What can hang from each mark:
bagelu: baguz depuri zozi
depuri: bagelu ziva
ziva: depuri nabu
nabu: baguz ziva
zozi: bagelu mito
baguz: bagelu kegi nabu

Every row comes from one small tree of marks. The marks that hang from a mark follow it in brackets, in alphabetical order. Every link used is in the known rows. Which tree was each row made from?
Known rows:
ziva[depuri[bagelu] nabu[baguz[kegi]]]: [-0.04  0.09  0.21 -0.08  0.06 -0.28  0.14  0.09 -0.06  0.25  0.46 -0.13
  0.12  0.04  0.48 -0.10  0.05 -0.04 -0.05 -0.04]
baguz[bagelu[zozi] nabu[ziva]]: [ 0.13 -0.05  0.00 -0.03 -0.04  0.42  0.03 -0.11 -0.03 -0.14 -0.16  0.04
  0.14  0.10 -0.30  0.01 -0.14 -0.04  0.02  0.01]
depuri[bagelu]: [-0.33 -0.01  0.07  0.00  0.10  0.13  0.22  0.00  0.13  0.20  0.25 -0.09
  0.01  0.27  0.26 -0.08 -0.06  0.03  0.05 -0.09]
nabu[baguz[bagelu[depuri zozi[mito]] kegi] ziva]: [-0.16 -0.03  0.32 -0.06  0.03 -0.11 -0.22  0.05 -0.15 -0.10 -0.16  0.23
 -0.17 -0.16 -0.13  0.02 -0.21 -0.07 -0.10 -0.01]
zozi[bagelu[baguz[kegi] depuri] mito]: [ 0.23  0.02 -0.29  0.07 -0.06 -0.48 -0.03 -0.10 -0.18 -0.10 -0.13  0.18
  0.01 -0.26 -0.08  0.09  0.15 -0.06  0.07  0.09]
bagelu[baguz[nabu] depuri zozi[mito]]: [ 0.21 -0.01 -0.83  0.28  0.04  0.42 -0.17  0.02  0.30 -0.41 -0.19 -0.02
  0.20 -0.01 -0.15  0.24  0.23  0.21 -0.04  0.00]
depuri[bagelu ziva[nabu]]: [-0.16 -0.07  0.04 -0.09 -0.06 -0.08  0.24  0.06  0.18  0.41  0.11 -0.26
 -0.13  0.26  0.20 -0.13  0.07 -0.16 -0.03  0.00]
nabu[baguz[bagelu[zozi] kegi] ziva[depuri]]: [ 0.01  0.04  0.54 -0.16  0.05  0.00 -0.18  0.09 -0.15 -0.05  0.03  0.07
 -0.08 -0.08  0.08 -0.07 -0.20  0.03 -0.08 -0.02]
ziva[depuri]: [-0.29  0.13  0.32 -0.01  0.12  0.10  0.16  0.20  0.03  0.05  0.41 -0.14
  0.08  0.02  0.36 -0.12  0.06  0.18  0.15 -0.10]
depuri[bagelu[zozi] ziva[nabu[baguz]]]: [-0.06 -0.08 -0.05 -0.13 -0.04  0.11  0.08  0.00  0.22  0.34  0.08 -0.30
 -0.06  0.26  0.10 -0.04  0.07 -0.01 -0.12  0.00]
zozi[bagelu[depuri]]: [-0.27  0.02  0.22 -0.01  0.03 -0.10  0.16  0.10 -0.05  0.17  0.03  0.02
  0.09 -0.07 -0.04  0.00  0.18  0.12 -0.03 -0.05]
bagelu[baguz[kegi nabu[ziva]] depuri zozi[mito]]: [ 0.40 -0.03 -0.71  0.43 -0.02  0.17 -0.28  0.02  0.23 -0.47 -0.33  0.13
 -0.03 -0.12 -0.19  0.20  0.11  0.06 -0.09  0.02]
nabu[baguz[bagelu[zozi[mito]]] ziva[depuri]]: [-0.08 -0.03  0.49 -0.37  0.14  0.12 -0.16  0.11 -0.14 -0.06  0.08 -0.07
 -0.03 -0.10  0.14  0.00 -0.12  0.08 -0.05 -0.01]
depuri[bagelu[baguz[kegi] zozi[mito]] ziva[nabu]]: [ 0.36 -0.06 -0.47  0.07 -0.14 -0.15 -0.03 -0.18  0.22  0.11 -0.08 -0.25
 -0.13  0.19  0.05  0.00  0.10 -0.10 -0.06  0.10]
nabu[baguz[kegi] ziva[depuri[bagelu[zozi[mito]]]]]: [ 0.06 -0.05  0.44 -0.07  0.13 -0.09 -0.16  0.18 -0.10  0.00  0.11  0.08
 -0.24 -0.11  0.32 -0.06 -0.21 -0.06 -0.07 -0.05]
depuri[ziva[nabu]]: [-0.40 -0.02  0.34  0.09 -0.07 -0.07  0.16  0.09  0.02  0.28  0.11 -0.14
 -0.21  0.01 -0.11 -0.13  0.09 -0.09  0.06  0.01]
zozi[bagelu mito]: [-0.02 -0.05  0.17 -0.07 -0.01 -0.45  0.11 -0.18 -0.36  0.07  0.10  0.13
 -0.05 -0.27 -0.10  0.01  0.01 -0.08  0.20  0.07]
baguz[bagelu[zozi]]: [-0.28  0.10  0.08 -0.09 -0.03  0.17  0.07 -0.24 -0.02 -0.04  0.08 -0.06
  0.19  0.14 -0.22 -0.01 -0.04  0.19  0.10  0.00]

Write each row's tree:
[ 0.35  0.01 -0.39  0.06 -0.12  0.26  0.13  0.05  0.28  0.19 -0.15 -0.09
 -0.02  0.36  0.14 -0.14 -0.04 -0.19  0.02  0.01]	depuri[bagelu[baguz[kegi nabu]] ziva]
[ 0.37 -0.05 -0.20 -0.01 -0.03 -0.17  0.05 -0.20 -0.28 -0.08 -0.06  0.12
  0.10 -0.20 -0.18  0.06  0.06 -0.08  0.15  0.12]	zozi[bagelu[baguz[nabu]] mito]
[-0.07  0.04  0.14 -0.18  0.12 -0.03  0.09  0.07  0.05  0.20  0.48 -0.31
  0.19  0.10  0.44 -0.02  0.15  0.14 -0.11 -0.05]	ziva[depuri[bagelu[zozi]] nabu[baguz]]
[ 0.10  0.04  0.20  0.14 -0.04 -0.11  0.05 -0.15 -0.15  0.06 -0.01  0.07
  0.05 -0.06 -0.20 -0.05  0.08  0.11  0.00  0.04]	zozi[bagelu[baguz[kegi]]]
[ 0.40  0.03 -0.40  0.19 -0.18 -0.12 -0.08 -0.10 -0.07 -0.28 -0.36  0.35
  0.02 -0.09 -0.25  0.05 -0.18 -0.28  0.05  0.03]	baguz[bagelu[depuri zozi[mito]] kegi nabu[ziva]]
[-0.16 -0.01 -0.34  0.16 -0.07 -0.20 -0.13  0.09  0.14 -0.05 -0.09 -0.01
 -0.12 -0.14 -0.10  0.13  0.16  0.02 -0.03  0.00]	bagelu[depuri[ziva[nabu[baguz[kegi]]]] zozi[mito]]
[ 0.43 -0.01 -0.05  0.33 -0.05 -0.05  0.00  0.06 -0.07 -0.14 -0.04  0.26
 -0.16 -0.08  0.08 -0.09 -0.23 -0.27  0.10 -0.04]	baguz[kegi nabu[ziva[depuri[bagelu[zozi[mito]]]]]]
[-0.19  0.01  0.19 -0.08 -0.04 -0.10  0.16  0.15  0.00  0.24 -0.07 -0.04
  0.02 -0.04 -0.05 -0.03  0.19  0.05 -0.03 -0.03]	zozi[bagelu[depuri[ziva]]]
[-0.17  0.09 -0.30 -0.18 -0.10 -0.01  0.02 -0.08  0.08 -0.05 -0.13 -0.06
  0.14  0.07 -0.12  0.06  0.07  0.04  0.09  0.03]	baguz[bagelu[depuri[ziva] zozi[mito]]]
[-0.31 -0.09  0.37 -0.24  0.13  0.13 -0.18  0.11 -0.09 -0.07 -0.10  0.06
 -0.09 -0.11 -0.09  0.07 -0.11  0.05 -0.13 -0.02]	nabu[baguz[bagelu[depuri zozi[mito]]] ziva]
[ 0.03 -0.02 -0.32  0.22  0.07  0.26 -0.20 -0.23  0.11 -0.33  0.04 -0.12
  0.02 -0.02 -0.23  0.15  0.11  0.32  0.06  0.05]	bagelu[baguz zozi[mito]]
[ 0.20  0.00 -0.44  0.15  0.02  0.05 -0.04 -0.23  0.17 -0.10  0.06 -0.07
  0.01  0.20  0.10  0.04 -0.02  0.10  0.02  0.01]	depuri[bagelu[baguz[kegi] zozi[mito]]]
[-0.47 -0.06  0.56 -0.25  0.14  0.17 -0.07  0.21 -0.09  0.04 -0.06  0.08
 -0.08 -0.05 -0.03 -0.02 -0.12  0.00 -0.14 -0.05]	nabu[baguz[bagelu[depuri]] ziva]
[-0.04 -0.01 -0.06 -0.07 -0.02  0.29  0.13  0.14  0.02 -0.07 -0.21  0.12
  0.16  0.07 -0.10 -0.01 -0.07 -0.18 -0.01 -0.03]	baguz[bagelu[depuri] nabu[ziva]]
[ 0.04  0.16 -0.12  0.15 -0.18 -0.35 -0.02 -0.39 -0.20 -0.15 -0.02  0.25
  0.03 -0.04 -0.27 -0.03 -0.20 -0.07  0.21  0.06]	baguz[bagelu[zozi[mito]] kegi]
[-0.10 -0.10  0.48 -0.25  0.23  0.14 -0.12  0.24 -0.03  0.03  0.18 -0.10
 -0.15 -0.05  0.36 -0.02 -0.11  0.07 -0.10 -0.07]	nabu[baguz ziva[depuri[bagelu[zozi[mito]]]]]
[ 0.31  0.05 -0.20  0.12 -0.12  0.02  0.07  0.09  0.04  0.08 -0.27  0.07
  0.12 -0.01 -0.15 -0.01  0.17 -0.03 -0.06  0.03]	zozi[bagelu[baguz[kegi nabu] depuri[ziva]]]
